Each row was made from one small tree. The marks that hang from a mark follow it in brackets, in alphabetical order. Every link used is in the known rows. Write each row's tree.
Known rows
mezap{kivos{fakulig}}: [  2  26   3  18  -3   6 -19 -17   2 -22   1   5   8   0 -28  12   3  15
 -10  -3 -11  -9  -3  -8  10  17 -21  11  -5 -12   7   7]
fakulig{kivos{mezap{rilib}} sesi}: [-31 -13  11   4  25 -21  15 -65   7 -16  -4   3 -15  55 -11  -4 -33  10
 -36  -6 -22  -1  21  17   5  12  25  -8 -14 -10  47  49]
sesi{fakulig kapu{dorif}}: [ -7  -5 -10  15 -19  -4   2   5 -14  -3  16 -25  16  29 -22  36  44  22
 -10  45 -39   1  -3  -1  -2  17  -4  -7 -14 -18  11   9]
fakulig{kivos{gitup} sesi}: [  8  -3   8  32  11  -7 -16 -50 -11 -31  14  -1  -7  10 -15  -5 -37  26
 -15  -2 -23  11   5  17  -4  19  22   8  -2  -7  21  45]
mezap{kivos{fakulig} rilib}: [-24  34   5  10   6   4 -13 -16   3 -24   0   4  -5  19 -25   8  -1  22
 -31  -5 -18 -12  -5   5  16  16   3   0  -8  -7  17   7]
kapu{dorif sesi{fakulig}}: [-14  -1  14  35 -17   4  10  -9 -11 -10  20   1   7  14 -16  23  19  11
 -29  33 -22   1   8   9  -8  17   0  16   4 -13  25  -8]
mezap{kivos{gitup} rilib}: [-13  30  -2   5   4  11 -14 -24  -5 -28  -5   5  -3   3 -19  -6 -34  28
 -25 -24 -21  11 -14  16   8  13  12 -10  -2  -2  14  12]
gadapek{dorif{vuko}}: [  4  22  10  17  32  -7   8 -13  -9   7 -20   7  16  19  11  25  22  14
 -40  11   2  26  18   5   8 -18   0 -25   8   3  -2   6]
depef{vuko{dorif{gadapek}}}: [ 17  35  -1  10 -12 -14   4 -15  -1  12  -6   3  -8  -5 -14   7 -13   5
 -21  12   2  12   5  15  -5   5 -11 -14  28 -23   1  14]
dabi{kivos{fakulig mezap}}: [ -1   2  15   7   1 -17  20 -30  -6 -26   6   1  30  13 -18  21  -9   9
 -16   0  -2   0  29 -11  19  27 -12  -4  -4  -9  11  32]
vuko{depef dorif}: [ 18  -3  -1  21 -10 -13  -9  -6 -12  -4  -9  -2   8 -10 -16  18 -12 -15
   0   6  23   8  15   9   2   7 -14  -2  16   3 -35   3]
kapu{dorif{vuko}}: [  1  18   4   1  16  -5   9  -9  -4   6 -15  13  28  15  -1  28  13 -11
 -40  10   0  17  21   3  -1  -9  12 -29  -2  -2  -2  -1]
mezap{kivos{fakulig gitup} rilib}: [-14  40   7  18   5   6 -16 -22 -15 -43  21   4   4   7 -28  13 -25  42
 -35  -8 -25   3 -11  12  11  25  15  -4  -5   3   9  19]
dabi{kivos}: [  3   4   1   5  -1  -1   1  -5   9  -8 -21   2  12  -4 -12  -3  -2   2
  -4  -8   6   0  10   0  17  12  -4   2   5 -13  11   3]
gitup{kivos{mezap}}: [ -5  -8   9 -18   1 -19  14 -31  23  -3 -14   1  19   7 -16   5 -12 -11
 -11 -19 -15   4  26  -3  19  14  -5 -12  -5   4  10  30]
dabi{kivos{fakulig mezap{rilib}}}: [-29   8  16   1  10 -20  26 -30  -4 -25   4   0  17  32 -18  20 -12  15
 -36  -1  -6  -3  24  -1  21  25  14 -14  -9  -5  20  32]
kivos{dabi fakulig{sesi} gitup mezap{rilib}}: [-14 -14  21  28  15 -32  16 -68 -40 -34  61  -9   4  28   7  29 -59  75
 -51  17 -20   7  21  18  15  30  29 -11  -8  11  19  52]
vuko{depef dorif{gadapek}}: [ 30  18   3  11 -13  -8   1 -12  -5 -11 -11 -10  -5 -17 -28  16 -18 -16
  -4 -11  15  -2  13  17  -1  11 -27  -3  26 -21 -34  19]
dorif{gadapek vuko{depef}}: [ 16  38   9   3  12  11  -9  -7   5 -19 -12   3   1  -2  -5  15   1 -29
 -34 -23  -5   4  20  12   2   1 -10  10  17 -14 -16  11]
mezap{kivos{fakulig{sesi}} rilib}: [-25  16  14  30   9  -1 -15 -42  -2 -30   8   3 -13  27 -18   6 -20  37
 -35   7 -19 -11  -4   7  14  20   7  10   4 -14  33  16]
gitup{kivos{dabi fakulig{sesi{kapu}} mezap}}: [  0 -27   8  31   1 -43   0 -72   2 -10  39 -21  16  30 -14  34 -10  60
 -31  28 -38  -5  34  12  37  41  -6   1 -13 -12  31  60]
kapu{dorif{gadapek} sesi{fakulig}}: [ -4  19  19  26 -19  12  22 -13  -2 -19  19 -10  -4   7 -28  22  12  11
 -31  17 -31  -8   6  14 -12  18 -15  13  14 -37  29   8]
fakulig{kivos{dabi} sesi}: [  3 -16  -4  25  15 -19 -17 -48  -3  -5  -1  -5 -13  20  -8   0 -20  30
 -19   3 -13  -7  18  20  11  12  13  13 -10 -19  38  34]
gadapek{dorif{vuko{depef}}}: [  7  21  10  23  28  -5 -14  -2 -15  -9 -26   4  19  16   2  27  15  -3
 -42   3   8  25  26   8   6 -14  -8  -3  17   6 -29   6]
sesi{fakulig{kivos{dabi mezap{rilib}}} kapu}: [-29  -7 -18   7   7 -22   4 -44   1  -8  21 -24  -9  65 -19  29  20  40
 -42  17 -63  -5  18  22  24  28  18  -5 -45 -11  56  51]
kapu{dorif{gadapek vuko{depef}}}: [ 17  39   7   1  11   5   2  -6  -3 -18 -25   0  19   3 -21  30   1 -30
 -47 -13   1   6  29  14  -6  -1  -8 -10  18 -22 -24  15]
sesi{kapu{dorif{vuko}}}: [  0  16 -10  17  13  -9   3 -14  -2  13  -3   0  27  28  -6  36  32   9
 -35  27 -17  19  17  12   6   1   7 -31  -7 -13   7  10]
kivos{fakulig{sesi} mezap}: [ -3 -20  29  25   5 -23  16 -52 -18 -21  38  -2   6  24   1  21 -24  22
 -15  21  -7   0  21  -9   2  22  -5   6   1  -3  13  38]
sesi{fakulig{kivos{dabi mezap}}}: [ -6 -14  -7   1   4 -15   5 -41  -5 -11  10 -11   3  31 -16  25   9  14
 -24   1 -41  -5  28   3  12  22  -2   7 -34  -7  39  41]
dabi{kivos{fakulig{sesi} gitup mezap}}: [ 13 -10  30  38   1 -23  12 -66 -27 -49  36  -1  27  10 -10  20 -50  44
 -23  12 -11  15  27  -4  13  40   0   1   7  -7  14  55]
gitup{kivos{dabi fakulig{sesi} mezap}}: [ -3 -23  22  20   4 -37   6 -65   0 -15  27  -9  15  14 -12  27 -27  41
 -33  11 -19  -8  39   2  31  33   0   3  -6  -1  26  49]

Write each row's tree
[ -5   0  -9  11   1  -2 -15 -13  -2 -10   8 -14  -6  18 -19  17  25  18
 -20   7 -39 -12  11   8  14  14   6  18 -30  -7  34  21]  sesi{fakulig{kivos{dabi}}}
[  4  -9   3   5   6 -25  18 -34 -21 -10  34  -5  16  14  -1  32 -11  30
 -25   9  -3  -4  31  -1  15  17  -7  -4 -16   2   3  30]  kivos{dabi fakulig mezap}
[ 13 -23   3  23  15 -27   0 -86 -20 -25  25  -5   5  20  -8  10 -59  46
 -28  -8 -21  13  31  21   8  24  11  -3 -14  -9  32  67]  fakulig{kivos{dabi gitup mezap} sesi}
[ -7  33  -4  20   6  -2 -19 -32 -22 -37  29  -4   4   3 -22  19 -31  66
 -44  -7 -24   0   0  20  22  25  15  -6 -12   0  13  21]  mezap{kivos{dabi fakulig gitup} rilib}
[-34  -1  10 -27   9 -19  20 -29  24  -3 -14   1   9  25 -13   3 -16  -4
 -31 -19 -20  -2  20   8  20  13  20 -21  -9  11  21  29]  gitup{kivos{mezap{rilib}}}
[-16  13  19   9   9 -19  24 -36 -21 -45  25  -1  25  20 -19  21 -37  36
 -41  -6 -15  13  19   7  18  33  23 -19  -7   8  10  45]  dabi{kivos{fakulig gitup mezap{rilib}}}
[  0 -21  -3  31  -4 -20  -1 -31 -11   1   9 -16   9  30 -11  19   2  33
 -10  41  -9   3   6  10  -3  10  -1 -10   4 -28  14  23]  fakulig{sesi{kapu{dorif}}}
[ -2 -23  17  39   0 -28  10 -59 -14 -16  47 -16   6  38  -1  28  -7  43
 -12  37 -23   4  15   2  10  31 -11   3  -6 -14  21  48]  kivos{fakulig{sesi{kapu}} mezap}
[-26  -1   8 -15  12 -13  30 -31   8 -11 -18   5  12  26  -9   3 -21   1
 -27 -16  -3   4  22   4  20  15  12 -20  -4  -7  27  23]  dabi{kivos{mezap{rilib}}}
[ 17  19   6  35   9  -7  -9 -41  -4 -17  -5 -13  11  24 -16  32  -1   4
 -45  18 -18  10  26  25  -1  13 -11  -1  22 -40  -2  37]  fakulig{sesi{kapu{dorif{gadapek vuko{depef}}}}}
[ -3  14  -3  27  -4   1 -20   0 -15 -13   4 -14  29  32 -14  49  48  -8
 -40  36 -37  14  19   7   5  17  -3  10  -5  -6  -9   6]  sesi{fakulig kapu{dorif{vuko{depef}}}}
[-16  -5  31  30  11 -25  20 -67 -26 -50  35  -1  16  27  -8  18 -54  50
 -45   7 -17  13  21   7  19  40  25 -12   3  -1  25  53]  dabi{kivos{fakulig{sesi} gitup mezap{rilib}}}
[  0 -10   9  48  -1 -16 -13 -33 -13 -14  45 -17  -4  25  -3  20   9  46
 -10  46 -20  -2  -1   6  10  27   0  13   0 -13  17  28]  kivos{fakulig{sesi{kapu}}}
[  6   3 -21  31  -8 -15 -16 -26 -25 -21  27 -31  18  29 -38  44  17  57
 -33  31 -57   6  11  23   8  29  15 -10 -33 -19  21  47]  sesi{fakulig{kivos{dabi gitup}} kapu{dorif}}
[-30 -15  20  10  14 -39  12 -63   3 -17  26  -9   3  34  -9  24 -32  47
 -53  11 -26 -13  34  13  35  30  24  -6 -10   5  35  48]  gitup{kivos{dabi fakulig{sesi} mezap{rilib}}}
[-11 -12   5  31   0  -9   8 -60   3 -11  29   1  -3  32 -13  20   2  22
 -38   6 -42   0  33  19  11  29  -4  25 -23 -14  62  33]  kapu{sesi{fakulig{kivos{dabi mezap}}}}
[ -6  -2  23  27   0 -18 -13 -29  10 -19  17  -6   5   3 -18   9  -7  21
 -18  18 -19  -9  12  -2  17  26  10  15   5   2  14  26]  gitup{kivos{fakulig{sesi}}}
[-38   3   5 -11   9  -7  15 -29   5 -20   5  -6  -9  54 -22  12   9  -4
 -34  -2 -46  -5  15   5   5  17  22  -1 -31   1  44  38]  sesi{fakulig{kivos{mezap{rilib}}}}
[ 20  24  -3  29  -2  -2 -26 -32 -23 -34  29  -3  15 -16 -25  22 -25  59
 -26  -7 -18   2   6   8  19  27 -11   5 -11  -6   2  21]  mezap{kivos{dabi fakulig gitup}}
[ -6  22 -12   8   7   3 -18 -34 -11 -22   4   1  -1  -2 -14   3 -37  53
 -33 -24 -21   4  -3  25  19  14  12 -11  -9  -4  20  12]  mezap{kivos{dabi gitup} rilib}
[ 13 -12 -16  47   4 -29 -16 -64 -24 -18  20 -22  14  29 -29  27 -25  67
 -34  27 -31  11  19  37   7  27  21 -14 -14 -27  27  60]  fakulig{kivos{dabi gitup} sesi{kapu{dorif}}}
[ -3  -9   7  46  -5 -24  -1 -30 -21 -13  32 -21  14  32 -19  36   7  46
 -21  58 -15  -5   8   7   1  23   1  -7   1 -22   7  32]  kivos{fakulig{sesi{kapu{dorif}}}}
[ -7  15   7  40  10 -10 -22 -59 -24 -42  38  -4  -4  11 -15  16 -48  80
 -47   6 -26  -1   2  20  22  31  17   4  -2  -8  28  32]  mezap{kivos{dabi fakulig{sesi} gitup} rilib}
[  9  27   2  30  20 -12   3 -61  13 -10 -14  -9   3  44 -31  25   8  14
 -52  11 -38   6  24  30   3  12   8 -20  -2 -53  41  57]  fakulig{kivos sesi{kapu{dorif{gadapek vuko}}}}
[ -8   3  17  -4   1 -22  12 -30  14 -16  10  -3  24  11 -24  21  -4   0
 -20  -2 -19  -4  27 -10  20  25  -3  -4  -8   8   3  38]  gitup{kivos{fakulig mezap}}
[  6  -9  -2   9   1 -14   1 -49 -23 -30  30 -13  12  21 -18  26 -15  33
 -27  -3 -47   8  25   9   9  29   7   1 -34   2  28  52]  sesi{fakulig{kivos{dabi gitup mezap}}}
[-15   1  10  -8  12 -12  24 -33 -16 -21  22   1   7  21   1   8 -45  24
 -30 -12 -15  19   8  13   1  10  25 -25  -7  14   7  32]  kivos{gitup mezap{rilib}}
[  8   7  -7  18  -3  -2 -19 -22 -20 -30  28 -15   2   7 -20  20  -1  39
 -25   5 -46   3   7  14   9  25  17  13 -28   1  23  31]  sesi{fakulig{kivos{dabi gitup}}}
[ -2   8  13  52  13 -22  -1 -43 -15  -7  29  -5  25  39  -5  50  22  35
 -50  56 -22  13  20  11   6  20  13 -15  -1 -15  16  28]  kivos{fakulig{sesi{kapu{dorif{vuko}}}}}
[ -9   6 -13  24  -6   1 -19 -11   6 -11  13 -20  -8  38 -28  15  47  14
  -8  21 -57  -4  -3   7   9  25   3  18 -29 -15  35  27]  sesi{fakulig{kivos} kapu}
[-14  23  19  38   5   0 -19 -50 -19 -49  30   2  -7  13 -20   7 -43  58
 -37   3 -27   5  -9  13  10  29  17   5   3  -5  26  29]  mezap{kivos{fakulig{sesi} gitup} rilib}
[ 17 -23  20  33   4 -30   8 -70 -42 -33  64  -8  16   9   7  30 -54  66
 -32  19 -13  10  27   7  10  34   4   0  -4   4  10  52]  kivos{dabi fakulig{sesi} gitup mezap}
[ 20   8   7  50  -1  -9 -30 -61 -28 -41  38  -3   7  -8 -15  20 -45  74
 -28   5 -20   1   5  10  18  32  -7  15  -1 -13  19  33]  mezap{kivos{dabi fakulig{sesi} gitup}}
[-31   5  15  -2  12 -18  26 -23  -9 -16  26  -1   4  35  -4  22 -10  16
 -34   7 -11  -3  15   3   5  13  17 -15 -13  11   8  29]  kivos{fakulig mezap{rilib}}
[ 10  40  18  34   9   8   4 -27   1 -18  -7  13  12   4 -16  24  -9 -20
 -60  -7  -1   9  35  29  -7   7 -10  10  31 -28  -3   9]  kapu{dorif{gadapek vuko{depef}} sesi}
[ -6  18  16  33  15   1  13 -31   2   5   1  26  20  15   1  21   6  -4
 -54  17   0  21  27  19  -2   2  13 -11  10  -9  22  -8]  kapu{dorif{vuko} sesi}
[-28  -7  -1 -24  11 -28  18 -38  20   4  -6  -3  10  23 -10  10 -23  21
 -40 -18 -19  -7  31  17  33  12  20 -22 -15   9  26  30]  gitup{kivos{dabi mezap{rilib}}}
[-27 -11  15  34   9 -31  17 -64  -4 -27  25 -12   5  54 -13  21 -14  50
 -38  26 -26   1  21  13  28  41  10  -7  -3 -22  42  51]  dabi{kivos{fakulig{sesi{kapu}} mezap{rilib}}}
[ -3   7  -2  42  24 -21  -8 -54   7  -1 -10   0  14  52 -18  27  17  13
 -48  28 -30  14  25  24   6  11  21 -18 -10 -27  39  42]  fakulig{kivos sesi{kapu{dorif{vuko}}}}
[ -1 -12   2  44  -2 -31 -21 -45   5  -7  35 -23   5  16 -17  26   3  63
 -26  36 -35 -10  17  12  38  39   8  14  -7 -12  28  39]  gitup{kivos{dabi fakulig{sesi{kapu}}}}
[ -4 -11 -10  34   6 -22 -10 -44  -1  -4  -8 -15   4  44 -32  14   5  22
 -20  32 -23   1  12  21  -1  16   7  -8 -11 -36  32  44]  fakulig{kivos sesi{kapu{dorif}}}
